In the rows, zero is written as 128.
Known rows, with every way that one mark hangs from another
{q_216 {q_955 {q_734 {q_647 q_236}} q_897}}: [141  93 149 167 109 158 153 108 107 126 159 137 125 103  78 115 175 121
 184 165 133 154 122 142 116  94  79]
{q_386 {q_844 {q_216 {q_955 {q_734 q_380}}}}}: [ 91 115 166 153  91 134 163 148 120 104 155 138 107  57  96 110 159 121
 162 169 124 138  99 149  98 106  63]
{q_844 q_236}: [116 141 156 149  57 153 159 131 134 104 178 143 117  59  98 159  94 120
 146 174 129 163 102 134 148 128  63]
{q_955 {q_216 {q_844 q_236}} q_734 q_897}: [133  97 175 150  96 161 166 128 108 152 130 141 122  86  96 141 112 108
 178 142 161 180 138 136 106 125  52]
{q_897 {q_955 {q_216 q_844} q_734}}: [112 119 194 154  94 144 184 115 109 138 146 120 128  77 101 152 118 113
 159 135 128 165 115 143 139 122  54]
{q_216 {q_844 q_236} {q_955 q_734 q_897}}: [126  98 169 150  99 155 161 129 105 125 129 151 111  85  82 132 111  98
 193 160 143 178 133 147 102 107  57]
{q_236 {q_647 {q_897 {q_955 q_216}}}}: [120 129 165 143  83 140 147 113 140 132 186 134 102 112 109 183 127 126
 128 163 117 144  73 134 171 129  82]
{q_734 q_380 {q_647 q_236 q_897}}: [ 95  99 128 163  57 150 147 102 157 106 190 136 104  87 122 137 164 162
 148 159 118 155  87 116 170 117  96]
{q_897 {q_955 q_216 {q_734 {q_647 q_236}}}}: [131 115 166 164 100 152 170  96 120 133 164 122 139  85  99 138 172 136
 145 141 123 151 112 127 146 118  89]
{q_647 q_236 {q_734 q_380 q_955}}: [ 87 109 168 166  70 142 179 105 151 113 176 131 107  99 107 134 157 154
 143 162 130 137  56 128 155 147 100]
{q_844 {q_216 q_955} q_236}: [124 140 148 150  67 151 173 130 133  81 163 153 116  62  91 146 104 105
 138 176 134 169  94 144 119 101  66]
{q_897 {q_955 {q_216 q_844} {q_734 q_380}}}: [ 95 109 192 153  89 137 178 115 122 131 129 122 123  72 105 141 139 127
 157 125 121 151 102 141 141 127  59]
{q_955 {q_216 {q_844 {q_236 q_647}}} q_734}: [120 120 171 134  96 149 159 120 117 143 134 158 104  82 109 165  92 122
 148 162 155 183 108 152 129 122  62]
{q_647 q_236 {q_897 {q_955 q_216 q_734}}}: [145 106 163 156  85 159 164 115 127 152 174 136 116 116 110 150 151 122
 143 139 131 159 100 114 131 133  91]
{q_955 {q_216 q_844} {q_734 q_380 q_647} q_897}: [ 92  79 170 166 109 148 159 104 120 141 128 120 127  82 101 120 168 136
 188 128 140 154 130 138 142 113  53]
{q_897 {q_955 q_216 {q_734 q_647}}}: [114 122 173 168 109 145 166  99 117 125 165 113 139  76  96 139 154 124
 156 143 119 141 111 136 160 123  66]
{q_734 q_380 q_647 {q_955 q_897}}: [ 85  97 169 172  92 144 153  99 135  96 173 112 123  82  79 124 193 147
 179 157 117 125  90 134 179 135  69]
{q_216 {q_844 {q_236 {q_647 q_897}}} q_955}: [108 115 153 132  73 141 146 117 139 102 159 170  79  93 116 178  80 122
 151 190 132 185  90 145 144 101  81]
{q_734 {q_647 q_897} q_955}: [ 92 108 162 171  83 145 153  95 144  93 203 121 112  87 105 146 148 143
 167 174 122 152  84 124 191 131  75]
{q_236 {q_647 q_734}}: [ 94 134 147 157  83 136 158 116 136 125 191 138  93 102 113 167 102 124
 142 189 133 143  68 152 161 132  75]
{q_216 q_844 {q_955 {q_734 q_380} q_897}}: [104  89 175 156 101 145 164 129 111 124 126 136 109  88  86 118 146 114
 197 146 127 155 112 156 114 104  50]
{q_647 q_236 {q_897 {q_955 q_216}}}: [140 118 163 152  64 155 167 113 143 137 184 131 115 105 111 162 141 133
 127 146 120 159  89 110 152 125  95]
{q_386 {q_844 {q_216 q_955} q_236}}: [110 135 160 141  68 144 164 145 129  87 168 148 110  46  98 141 112 115
 142 189 125 162 109 139 102 106  71]
{q_897 {q_955 {q_216 {q_844 q_236}} q_734}}: [117 120 189 145  86 150 177 115 116 131 135 138 124  69 103 157 107 113
 152 137 136 177 123 135 126 131  65]

Rows
[123  98 169 161 103 155 154 132 118 155 145 126 126  96  88 120 168 121
 175 134 138 131 110 136 123 133  52]  {q_955 q_216 {q_734 q_380} q_897}
[125  98 163 156  82 154 161 116 138 147 160 138 113 109 113 137 176 139
 142 129 122 148  88 112 135 136  97]  {q_647 q_236 {q_897 {q_955 q_216 {q_734 q_380}}}}
[ 90 115 135 160  77 141 146 114 148 132 202 142  79 124 128 173 101 124
 145 187 136 151  69 137 162 135  85]  {q_236 {q_647 q_734 q_897}}
[102 118 158 137  87 144 130 132 124 130 186 149  81  90 113 168 130 118
 150 187 120 152  99 130 126 148  93]  {q_386 {q_844 {q_236 {q_647 {q_897 {q_955 q_734}}}}}}
[118  89 173 163  96 153 161  94 139 122 154 120 131  98  86 123 211 166
 157 141 130 135  91 123 162 127  90]  {q_734 q_380 {q_647 q_236} {q_955 q_216 q_897}}
[102 107 180 162  83 147 160 121 133 110 171 118 114  90  76 131 173 134
 176 156 122 127  78 138 161 142  61]  {q_734 q_380 {q_955 q_897}}
[114 117 158 163  82 149 156 121 123 129 190 128 107  99 104 150 133 106
 165 154 119 151  97 128 147 139  71]  {q_647 {q_897 {q_955 q_734}}}
[101 142 158 128  71 140 137 143 128 113 187 149  92  60 104 168 104 136
 137 202 121 153  94 143 139 131  74]  {q_386 {q_844 {q_236 q_647}}}
[112 106 164 162  96 148 165  95 130 127 150 124 132  83 101 126 193 153
 142 131 116 140  98 128 152 123  92]  {q_897 {q_955 q_216 {q_734 q_380 {q_647 q_236}}}}
[100 106 140 166  84 150 157 106 130 116 165 134 119  74 103 116 175 151
 161 154 125 150 102 134 147 117  81]  {q_955 {q_734 q_380 {q_647 q_236}}}
[ 87 109 159 161  90 140 153 102 148 122 200 140  80 128 117 170 121 133
 151 191 138 142  52 136 172 152  93]  {q_236 {q_647 {q_734 q_955} q_897}}
[113 129 122 147  59 154 146 122 148 107 191 162  87  95 114 173 104 115
 127 187 149 177  83 133 139 129  80]  {q_844 q_216 {q_236 {q_647 q_897}}}
[112 103 156 137  94 147 144 118 123 119 147 172  79  99 112 161  90 111
 167 183 143 188 100 150 123 106  79]  {q_216 {q_844 {q_236 {q_647 q_897}}} {q_955 q_734}}
[101 126 135 139  60 146 138 140 143 110 196 158  80  81 123 170 112 127
 130 200 141 170  92 129 121 131  86]  {q_386 {q_844 q_216 {q_236 {q_647 q_897}}}}
[117 100 207 154  93 148 179 115 120 131 149 117 126  93  83 149 136 126
 175 146 144 161 105 138 150 124  52]  {q_734 {q_955 {q_216 q_844} q_897}}
[ 94  96 179 158 110 140 155 105 143 146 155 128 100 129  97 151 169 143
 154 161 140 114  58 142 155 153  84]  {q_236 {q_647 {q_734 q_380 {q_955 q_216 q_897}}}}
[129 108 173 144  76 158 165 127 123 138 141 137 125  76 100 158 103 116
 162 146 150 179 127 131 129 118  57]  {q_955 {q_216 {q_844 q_236}} q_897}
[ 96  92 151 167 102 149 143 106 139 130 162 130 116  90 120 126 163 144
 165 141 130 143 105 122 157 127  71]  {q_955 q_216 {q_734 q_380 {q_647 q_897}}}
[101  92 141 176 110 148 157 111 120 103 145 132 123  90  82 100 190 114
 181 152 131 140 111 150 118 100  63]  {q_844 {q_216 {q_955 {q_734 q_380 q_647} q_897}}}
[120 107 157 163  71 152 174 105 151 146 184 131 108 125 127 165 133 130
 126 148 132 152  82 108 145 138 111]  {q_647 q_236 q_734 {q_897 {q_955 q_216}}}
[125 110 153 162  75 152 158  91 144 123 187 123 122  99 116 158 159 147
 134 147 117 158 102 110 168 115 103]  {q_734 {q_647 q_236 {q_897 {q_955 q_216}}}}
[107  90 168 168 116 146 162 107 102 117 140 127 122  86  85 122 142 111
 206 158 132 166 133 155 131  86  53]  {q_216 q_844 {q_955 {q_734 q_647} q_897}}
[129 130 151 154  88 154 170 130 119  98 151 157 117  71  87 130 114  96
 152 169 144 169 106 148  97 109  61]  {q_844 {q_216 {q_955 q_734}} q_236}
[123 144 141 139  75 147 158 124 132  87 163 164 100  79  91 160 104 113
 129 191 135 167  78 159 126 103  75]  {q_844 {q_216 q_955} {q_236 q_647}}
[ 80  97 173 156  97 136 151  99 160 131 172 140  87 132 124 159 148 154
 137 165 139 126  47 129 171 155  99]  {q_236 {q_647 {q_734 q_380 {q_955 q_216}} q_897}}
[112  87 175 148  92 158 161 129 120 148 114 143 117  82 101 130 134 122
 174 131 152 168 127 135 111 132  56]  {q_955 {q_216 {q_844 q_236}} {q_734 q_380} q_897}
[ 93 118 149 167  72 144 151  98 141 100 203 115 113  86 109 158 140 130
 153 163 104 149  99 122 186 123  83]  {q_734 {q_647 {q_897 q_955}}}
[127 112 136 169  94 152 174 106 117 100 162 144 127  82  92 114 160 122
 155 167 140 169 106 145 114  87  81]  {q_844 {q_216 {q_955 {q_734 {q_647 q_236}}}}}
[102 103 137 173  91 150 143 108 127 121 191 129 111  87 113 135 136 124
 177 166 131 159 113 127 158 122  66]  {q_955 {q_734 {q_647 q_897}}}
